Each row was made from one path, in order. Every step used is in the known rows, and no mark comes twice. Write each row's path.
Known rows:
toraf, defe, fetud, fopi: [ 26.0  -1.3 -25.4 -36.2   9.6  12.9 -21.4 -11.8  23.6  23.6 -78.0  -4.0
  37.2 -13.2  -0.1   9.8  11.5  11.0   3.0  38.7 -24.9 -64.6  -7.4  13.1
  55.1 -54.4   9.4  -0.8  -5.9]
fopi, fetud, defe, toraf, ketinep, lobirod, borot: [ 50.5 -53.2  17.4 -18.6 -16.1 -19.8  51.7  39.3   0.7  46.9 -51.4   6.1
 -27.9 -22.8   2.5  26.5  17.2  39.5  -1.0   5.9   0.9 -21.1  41.8 -14.7
 -25.6  45.8  17.6 -20.6  -4.5]
rofugo, vadumup, ketinep, lobirod, borot, vota: [ 29.9   7.2  41.8 -30.3  24.1 -49.7   8.9  33.9  13.9  16.8 -25.0 -15.7
  -8.7 -11.0 -14.4  33.7   2.3  34.1 -13.7   0.5 -14.3  14.7  17.7 -30.3
 -15.3  31.9  15.5 -15.3   5.9]
ketinep, lobirod, borot, toraf, defe, fetud: [ 33.1  -4.3 -11.6 -25.7  -2.8  13.0  -9.1   9.5   8.2  37.2 -60.2 -13.0
  24.1  14.3  12.7   7.2  -9.5 -16.0 -21.1 -12.1   4.6 -35.6   4.3  13.2
  41.9 -27.4  -4.0  -9.7 -40.0]
vadumup, ketinep, toraf: [ 35.5  -7.4  10.9   2.5  11.1  12.2  15.8 -17.6   8.5  12.3  -4.6 -36.3
 -38.6   1.8  24.6 -15.5  14.6  21.1  30.7  40.7 -34.6  -7.9  -8.4 -35.6
  -3.3   2.2 -33.4 -19.6  24.1]
fopi, fetud: [ 22.6 -24.4  -4.6   2.5 -12.6   4.2   3.1 -26.2  12.0  25.7 -41.0  -5.0
  30.7 -86.9 -18.0 -16.3   5.3  11.5 -20.1  29.4  -0.6 -28.9 -20.8  28.6
  16.3 -29.9   6.4  -6.7  19.9]
vota, borot, toraf, defe: [  9.7  -1.8 -17.4 -10.8 -33.4 -16.2 -11.5 -14.2 -35.2   2.0 -28.0 -31.8
  19.0  21.1   3.8 -33.6 -38.5 -27.9 -47.4 -35.6   4.4  13.5  -2.3  11.5
  -9.1  -9.1  -4.7   1.0 -37.0]
rofugo, vadumup, ketinep, lobirod: [ -6.0  -3.3 -19.2 -25.6  12.6 -14.4  39.3  -3.5  11.5  22.5 -48.0 -19.8
 -30.2  10.2  22.8  19.3  -6.1  22.3 -18.1  28.4 -30.5 -38.8  41.3 -12.6
 -17.4  27.1   8.7  -5.9  44.2]
rofugo, vadumup, ketinep, lobirod, borot, toraf, defe, vota: [-14.5  49.7  14.3 -10.4 -24.4  15.4  15.8 -11.9 -21.6  -1.4 -25.9 -28.5
  22.4   5.0  19.9  -8.7 -33.4 -15.0  -9.2 -16.2 -40.8 -26.8  36.7   7.4
   1.1   2.6  16.2   6.6  -1.1]
vesa, defe, fetud: [ 29.1   4.4  -8.5 -22.5   9.2  26.4  -2.8   8.9  35.6  32.6 -35.0  -0.9
  41.7 -11.6  17.1 -12.9  -0.7  -7.3 -15.8  24.3  -4.4 -44.2  -2.0  13.5
  48.6 -20.0  -9.4 -16.9 -16.1]
vota, borot: [ 49.5  -4.2 -10.7 -28.3  -4.6 -14.1  21.5  13.2  -8.0  42.8 -28.9 -15.2
   8.4 -32.6   3.5   7.4  -7.1   4.7 -18.9  17.7 -11.0 -19.1   8.0 -12.1
 -35.6  10.2 -18.0 -14.9 -36.8]
vota, borot, toraf, ketinep: [ 47.6 -19.0 -31.8  -3.0  -7.9 -22.3  33.9  26.8  -6.9  12.9   8.7 -24.5
  -6.4  21.6 -22.3  13.8 -38.7  -1.4 -12.7  14.5 -21.1   5.8  13.4 -26.0
 -43.7   4.6 -14.8 -32.9 -18.8]
vota, borot, toraf, defe, fetud, fopi: [ 33.0  -0.4 -29.7 -29.3   4.1   6.3 -18.3  -7.5  20.0  23.2 -73.4 -10.7
  38.1   9.5   4.8  13.7   7.5   6.4   6.7  20.3 -24.2 -55.2  -7.0   9.0
  41.4 -54.2   6.9  -1.9 -22.7]
vadumup, ketinep: [ 16.4  -2.9 -14.6 -19.9  36.9 -10.5  26.8  -8.2  22.1  22.8 -20.6 -36.2
 -15.0 -41.7  10.3   7.1  -3.7  -9.6   9.0  62.7 -37.3 -14.7  15.9 -37.1
 -47.1   0.1 -10.1 -13.6  13.0]
borot, vota: [ 18.6  29.7  24.4 -15.5  17.8 -33.4 -10.9  16.1   8.6   3.4  -9.7 -31.3
  18.5 -32.1 -36.3  13.4 -12.3  13.8 -32.9   0.4 -19.1  16.9 -26.4  -7.0
   8.6  -0.1  -2.5 -11.5 -11.2]
toraf, defe, vota, borot: [ 28.0  18.8   4.2 -26.0 -27.7   1.6  17.6   4.8 -19.5  22.1 -27.1 -23.3
  36.5 -29.0  11.8  -3.4 -22.2 -17.8 -21.3   1.8 -28.2 -32.5  19.6   2.5
  -9.4   7.1  -9.0   2.6 -46.5]
borot, toraf, defe, vesa: [ 18.8   6.2 -26.0 -15.5  -9.0  25.9 -33.6  -3.8 -34.0   4.9 -50.0 -49.5
  19.5  23.2   9.6 -17.3 -16.4 -15.7 -19.6  -2.3 -33.6  -2.0 -28.0   6.7
  28.6 -48.5   5.0   6.8 -20.1]
vesa, defe, vota, borot, toraf, ketinep, vadumup, rofugo: [ 34.9 -22.2  10.6   4.1 -17.1  -1.3  54.6  19.9  36.9 -11.1  -9.3 -61.7
  -9.3  17.9  -1.5 -25.7 -31.7  56.1  -4.5 -14.3 -26.3 -29.2  64.4 -18.1
 -44.9  14.8 -12.3 -23.8   3.1]
borot, lobirod: [ 43.7  41.0  17.0 -12.7   3.7   3.9  47.7  17.9  -9.0  27.8 -36.8  -5.2
  -4.5 -11.0  -7.1  -4.8 -13.0  18.8 -47.1  13.3 -22.0  12.5  11.3  21.4
 -27.9   6.1  -9.2 -10.0 -31.2]
vesa, defe: [  0.7   1.9   1.8 -12.1 -14.2  -4.6  19.1  -3.4   3.2   3.1  -8.6  -2.7
  19.0 -10.5  17.7 -44.3 -20.5   5.0 -32.7  13.9   2.1   3.8   3.0  14.6
   3.7  25.3   3.1 -17.5  15.0]
fopi, fetud, defe, toraf, ketinep, vadumup: [ 34.6 -50.9  -1.8   6.5  -8.5  43.5  26.4 -15.9  18.2 -16.5 -30.7 -42.4
  -1.2 -21.9 -32.2 -11.0  21.0  65.9  -6.9   1.8 -24.2 -66.6  14.1  -9.5
  -8.5  23.2  -9.7 -24.5  18.4]
rofugo, vadumup, ketinep, lobirod, borot, toraf, defe: [  0.2  -9.0  -6.3 -16.7 -21.9 -17.4  -1.8 -12.9 -28.3   3.4 -38.9 -20.7
  -2.0  35.2  15.1 -24.5 -29.3  -9.9 -32.5 -28.9   3.5   9.7  28.9  -0.9
 -14.9   6.2  12.0  -1.9  -3.6]
vesa, defe, fetud, fopi: [ 26.6   3.6 -19.3 -29.5  14.6  10.7  -5.0  -3.4  40.3  23.0 -63.3   2.9
  37.1  -7.6  11.1   7.1  15.7  21.9  13.7  45.3 -24.6 -60.0  -7.8  12.3
  49.6 -39.2  12.9 -10.5   9.3]
ketinep, vadumup, rofugo: [ 30.7 -15.8  13.5  -9.4   1.4   2.1  36.0   3.9  31.7   5.6 -35.2 -58.5
 -19.8 -30.2  -6.7 -22.4 -13.7  68.4 -11.9  -1.5 -16.5 -37.0  48.7  -8.3
 -37.9  -1.7 -18.1 -23.2  13.6]
rofugo, vadumup: [ -0.6  34.6 -14.3 -18.9  -0.8  27.9 -21.6 -23.0 -20.2   9.3 -23.8   7.2
  18.9 -20.2  -3.9 -26.1 -11.7  29.3 -36.9  16.5 -25.4 -41.0  33.5   7.6
   2.4 -16.5  -5.4 -10.6  38.7]
vadumup, ketinep, lobirod, borot, vota: [ 35.4   1.5  44.7 -31.3  27.0 -59.2  19.9  40.0  18.2  23.7 -26.3 -23.0
 -14.4 -22.0 -14.8  42.6   3.1  27.5  -9.0   2.1  -9.7  22.4   3.9 -31.1
 -21.6  38.4  11.9 -17.5  -8.8]
fopi, fetud, defe, vota, borot: [ 33.9   5.7   2.4 -11.1 -33.6   3.0  18.3  14.5  -8.9  30.5 -36.6 -22.9
  39.8 -32.9  17.3  -1.3   1.6  -8.2 -12.2   3.1 -30.6 -50.2   7.4   1.8
  -5.6   8.5   0.6   2.0 -40.6]

Which path is each row?
[ 35.8  11.6 -22.9 -32.8  24.8  16.0  -8.6  -3.7  33.7  36.8 -71.6  -3.4
  28.1 -26.7  -1.6  28.2  18.5  24.6  18.7  52.0 -32.3 -69.5 -10.5   7.1
  39.8 -52.1   5.4 -12.2  -0.1]
defe, fetud, fopi
[ 45.7 -34.2  23.9 -25.7  -5.7 -20.7  63.8  40.3   2.5  41.9 -32.7   8.8
 -32.9 -12.0   7.4  26.2   1.2  39.4   0.5   8.9   1.7  -2.8  51.4 -19.9
 -35.3  59.4  13.7 -27.7  -1.5]
vesa, defe, toraf, ketinep, lobirod, borot
[ 39.4 -37.8   4.5  -8.5  -0.9  -3.3  43.4  16.2  35.3  -1.7 -24.1 -56.4
 -24.0 -16.0 -16.0 -18.8 -22.2  68.2 -12.0   9.6 -22.4 -37.4  60.5 -19.7
 -40.7   4.1 -18.7 -29.2  17.1]
toraf, ketinep, vadumup, rofugo
[ 52.7 -21.4 -14.1  -6.8   1.1 -21.7  34.9  31.9  -9.6  18.4   7.0 -14.0
 -18.7   6.6 -23.6  17.4 -34.2  10.4   1.1  19.1 -12.8  16.0  19.1 -28.3
 -47.9  10.7  -6.1 -41.7  -7.9]
lobirod, borot, toraf, ketinep
[-10.4  29.1  14.9  18.8  -6.0  45.3  24.7 -21.4  15.2   8.4 -13.7 -17.9
  17.2 -32.1 -11.1 -36.9   5.5  13.0 -15.6 -12.9 -29.6  -9.5  21.8   7.7
  -4.8  13.6  -3.1   7.9  -5.7]
vesa, defe, toraf
[ 44.4  14.8  48.9 -28.6  21.4 -45.8  -1.4  35.2   5.7  22.6 -14.8 -14.9
   6.1 -42.1 -29.9  26.6  -0.9  25.9 -15.3   0.6  -5.6  27.7  -9.3 -21.8
 -16.1  19.5   2.1 -21.5 -20.7]
lobirod, borot, vota
[ -9.2  43.2  18.7  -5.2 -28.0  41.4  -0.8 -29.1 -20.5 -13.3 -15.0 -29.6
  25.8  -7.2  21.2 -35.6 -20.4  -7.5  -4.6   7.4 -52.8 -40.6  24.3   6.8
  36.1 -10.5  -5.2   8.3  10.0]
rofugo, vadumup, ketinep, toraf, defe, vota
[ 44.3  -7.7  39.9 -31.0  14.5 -58.9  20.5  49.6   9.2  21.4 -18.9 -15.4
 -11.9 -15.5 -27.6  43.6  -6.3  33.1 -18.6  -3.0  -6.1  22.0   6.6 -25.6
 -10.1  40.9  10.3 -24.0 -10.6]
toraf, ketinep, lobirod, borot, vota
[ 31.2  11.9   4.6  -4.8  11.9 -29.6  42.0  15.0  -7.8  35.6 -24.7 -27.6
 -36.0  14.6  11.9  28.3 -17.9  14.4  12.4 -13.2  -3.0  20.0   9.3 -19.5
 -62.5  18.3   7.0 -28.9  -8.2]
vadumup, ketinep, lobirod, borot, toraf
[ 14.1 -15.4   6.4 -10.1 -36.2  10.8 -18.0 -28.2 -33.3  -5.8 -27.5 -21.0
  -0.1   8.6  12.5 -52.4 -14.2   2.4 -32.7  -9.5   0.7  -2.2 -10.5   9.7
  38.8  -6.2 -19.9  -1.7  -1.8]
ketinep, toraf, defe
[ 28.7  -8.7 -12.6 -22.6   1.4  43.9 -33.0 -15.7  14.7  19.1 -48.0 -13.2
  28.2  13.0  19.4 -24.8  10.1  -9.5 -11.8  19.5 -18.1 -54.7   8.5  -2.4
  68.0 -41.2 -23.2  -1.1 -10.4]
rofugo, vadumup, ketinep, toraf, defe, fetud
[ 17.5 -18.3 -10.8   6.9  -9.0  18.9  39.2   9.3  14.8  -0.3   6.6 -11.2
   5.0 -10.2 -29.9 -16.3 -14.5  11.0 -15.3  20.1 -34.6 -10.1  37.3 -16.7
 -12.4  19.1  -8.5 -13.3   2.5]
vesa, defe, toraf, ketinep
[ 37.0 -27.8   2.4  -5.0   8.3  45.1  36.0 -13.2  16.2 -12.6 -18.4 -42.4
 -13.4 -24.9 -37.1   1.6   7.3  68.3  -0.4  10.5 -29.6 -55.6  21.7 -17.2
 -25.9  26.4 -22.8 -33.4  15.1]
defe, toraf, ketinep, vadumup
[ 34.8  -8.3 -21.9   2.1 -17.5 -14.3  41.4  25.0  -2.3   1.2  18.2 -24.5
   8.5  33.3 -11.5   2.2 -44.0  -7.8  -8.8   9.3 -27.5   3.9  18.1 -18.9
 -31.8  13.1  -6.4 -27.3 -15.7]
vesa, defe, vota, borot, toraf, ketinep
[ 20.4  -6.8 -20.9  -9.4 -17.5 -26.6  62.7  29.3  -2.9  21.8 -24.6 -23.7
 -24.4  36.1   1.2  40.2 -34.7  16.3 -17.5  -4.3 -24.3 -23.1  25.1  -3.1
 -15.7  31.9   3.9 -19.3   1.8]
defe, vota, borot, toraf, ketinep, lobirod
[ 22.0 -11.9 -16.9 -18.4  -7.1  43.7 -39.6 -14.4 -26.5  -2.4 -45.8 -42.7
   9.1  30.8  27.4 -34.6   7.6   2.6  -3.3  21.5 -47.4 -21.7  -9.8 -12.7
  48.2 -41.4  -3.9  11.7  11.0]
rofugo, vadumup, ketinep, toraf, defe, vesa
[ 28.9  -1.6 -26.8 -19.5 -12.3  21.0 -29.9   1.9 -34.2  10.3 -50.2 -50.2
  22.6  29.1  12.7 -14.9 -14.2 -17.2 -18.5  -5.2 -32.6  -1.9 -22.7   0.6
  20.2 -42.9   2.3   9.2 -31.6]
vota, borot, toraf, defe, vesa
[ 17.3 -17.5 -26.7  -9.3 -11.1 -30.4  54.6  24.8  -2.5  17.7 -27.2 -21.4
 -35.4  33.9  -5.6  33.4 -34.8  21.2 -24.8   2.7 -12.8 -12.0  16.7  -0.1
 -13.6  30.0   4.1 -25.2  15.7]
borot, toraf, ketinep, lobirod
[  4.7 -19.7  -1.5 -11.2 -24.2  14.2 -21.8 -35.2 -23.5 -14.7 -24.5 -24.8
  -1.9  22.9  23.4 -56.3  -6.9  -1.2 -22.8   6.7 -14.5 -11.7  14.2  -8.6
  28.3  -6.3 -16.9   3.9  17.4]
rofugo, vadumup, ketinep, toraf, defe
[ 21.9 -36.6 -18.7  14.1 -20.8  21.0  24.6  12.6   8.4   5.5 -17.0 -19.7
   9.4 -18.4 -34.3 -11.8   4.8  11.8 -17.9  14.4 -35.1 -32.4  26.3 -14.6
  -3.1   3.8  -2.0  -5.3  -4.4]
fopi, fetud, defe, toraf, ketinep
[ 41.8  -0.8 -25.0   0.1 -11.7 -11.7  37.8  24.9  -8.0   8.8  12.4 -29.2
   2.9  19.6 -20.1  16.3 -42.8  -6.1  -5.8  13.2 -33.5  -2.7  15.9 -23.3
 -37.7   3.1 -12.2 -28.4 -20.3]
defe, vota, borot, toraf, ketinep
[ 14.0 -11.5 -17.5  -7.6 -26.0 -29.8  66.5  27.5   1.6  11.8 -17.5 -21.5
 -17.6  49.2  10.1  24.0 -36.7  13.3 -21.6  -6.9 -20.3 -16.0  28.8  -0.4
  -8.6  44.6   9.9 -18.3   6.2]
vesa, defe, vota, borot, toraf, ketinep, lobirod
[ 30.7 -13.2 -21.0 -27.7  14.3  15.9 -19.3 -17.0  30.6  18.3 -72.0 -14.3
  20.7   3.0  12.2   4.7  23.0  13.1  23.9  46.8 -34.6 -62.6  -6.3  -3.5
  55.1 -51.9   0.9  -1.0   2.9]
vadumup, ketinep, toraf, defe, fetud, fopi
[ 31.2 -51.3   5.8  12.6 -18.9  12.7  37.0  10.6  42.2  -7.5 -35.4 -60.9
 -10.9 -19.3 -19.1 -32.3   0.8  69.0 -13.2 -10.0 -25.9 -49.9  60.0 -12.9
 -24.7   2.1  -8.5 -12.5  13.7]
fopi, fetud, defe, toraf, ketinep, vadumup, rofugo
[ 25.2  52.9  -5.2   8.2  -9.6  -1.8  22.5   3.0 -17.3  22.4  -5.4 -40.4
  14.8   6.8   1.9   9.1 -33.5 -10.5  -0.2 -25.3 -28.4  -1.7  -6.1  -1.4
 -42.1  -8.2  -9.7 -14.1 -41.4]
defe, vota, borot, toraf
[ 48.1  42.9  23.7 -17.9 -21.2   6.2  52.6  23.5 -17.6  25.5 -39.6 -10.1
  20.1   6.5   6.4  -5.9 -17.8  -1.5 -47.2  -2.9 -32.7   1.1  29.5  20.6
 -26.3  17.9  -8.9   7.1 -64.9]
toraf, defe, vota, borot, lobirod
[ 34.4 -37.5  -3.0  -2.5  -3.4  43.4  29.1  -6.0  11.1 -15.5 -26.8 -46.3
 -10.9  -9.5 -27.7  -7.6  14.6  66.1  -6.2   1.6 -28.6 -61.5  18.3 -18.8
 -21.5  29.4 -16.2 -30.1  11.2]
fetud, defe, toraf, ketinep, vadumup
[ 18.3 -29.4 -23.8   0.5 -36.7 -26.9  54.7  28.7   0.4  17.3 -37.5 -25.6
 -12.9  38.7   5.9  26.0 -21.7  12.4 -23.3 -11.7 -19.0 -32.8  17.8   4.1
   1.8  30.0  13.8 -11.6   3.3]
fopi, fetud, defe, vota, borot, toraf, ketinep, lobirod
[ -1.6  38.1  21.1  -5.6 -26.7  29.0   9.3 -22.3 -17.0  -6.3 -14.9 -36.4
  20.3 -18.7  18.9 -25.9 -20.5 -15.4   1.7   9.7 -47.3 -33.4  10.6   4.8
  28.6  -6.1  -7.3   5.7  -2.2]
vadumup, ketinep, toraf, defe, vota
[ 22.4 -20.7 -19.3   6.4 -14.7  21.6  27.9  21.5   1.0   6.7 -11.2 -23.3
  -1.7  -7.5 -30.8  -6.3  -1.2  11.7 -19.2  13.5 -39.6 -31.1  29.6 -23.6
 -12.2  11.2  -8.2  -8.9 -11.9]
fetud, defe, toraf, ketinep
[ 53.1 -28.3  21.0 -28.3   1.3 -19.8  60.9  40.7  -0.5  51.0 -39.7   5.1
 -38.5 -25.6  -1.7  39.8   3.9  41.3   5.6  12.5  -4.5  -8.9  48.1 -23.7
 -42.1  51.8   7.6 -29.1  -6.5]
defe, toraf, ketinep, lobirod, borot
[ 20.7  44.6  -8.5   8.9 -21.3  -3.5  17.3   7.6 -22.3  18.6 -13.2 -45.2
  16.9  25.5  10.2   2.0 -26.6 -13.1  -6.4 -34.3 -26.8  -7.3  -8.2  -1.9
 -35.3  -3.3  -4.0 -10.8 -43.5]
fetud, defe, vota, borot, toraf
[ 40.0 -18.8   7.4   1.0 -10.4  -1.5  51.9  19.8  32.3  -2.6 -15.2 -67.6
 -14.6   3.2 -10.7 -10.8 -29.2  57.2   0.9 -10.5 -33.0 -36.8  63.5 -22.0
 -50.2   5.1 -17.3 -25.6  -1.7]
defe, vota, borot, toraf, ketinep, vadumup, rofugo
[ 54.9  40.3  31.7  -9.1 -25.7  12.0  50.7  19.2 -18.4  22.5 -33.0 -11.6
  10.1  22.8  12.2 -10.6 -10.3   6.8 -36.2  -7.4 -33.7   3.5  21.2  16.3
 -15.1  17.6 -15.9   4.4 -58.7]
ketinep, toraf, defe, vota, borot, lobirod
[ 45.6  38.2  26.3  -9.5 -18.2  19.0  44.2  11.7 -13.3  13.7 -32.0 -12.9
  10.5  35.1  19.1 -18.3  -5.3   7.9 -31.3   1.5 -46.5  -3.4  42.6   3.1
 -21.4  19.2 -13.2   9.4 -42.9]
rofugo, vadumup, ketinep, toraf, defe, vota, borot, lobirod
[ 26.9  -1.8 -16.9 -34.0   0.4  28.6 -24.0  -1.1  12.0  31.4 -56.9  -9.4
  42.3 -20.8   3.1 -10.4  -5.5 -22.6 -30.9  14.0  -4.0 -53.0  -2.8  15.5
  58.4 -42.7 -15.7  -3.1 -35.9]
toraf, defe, fetud
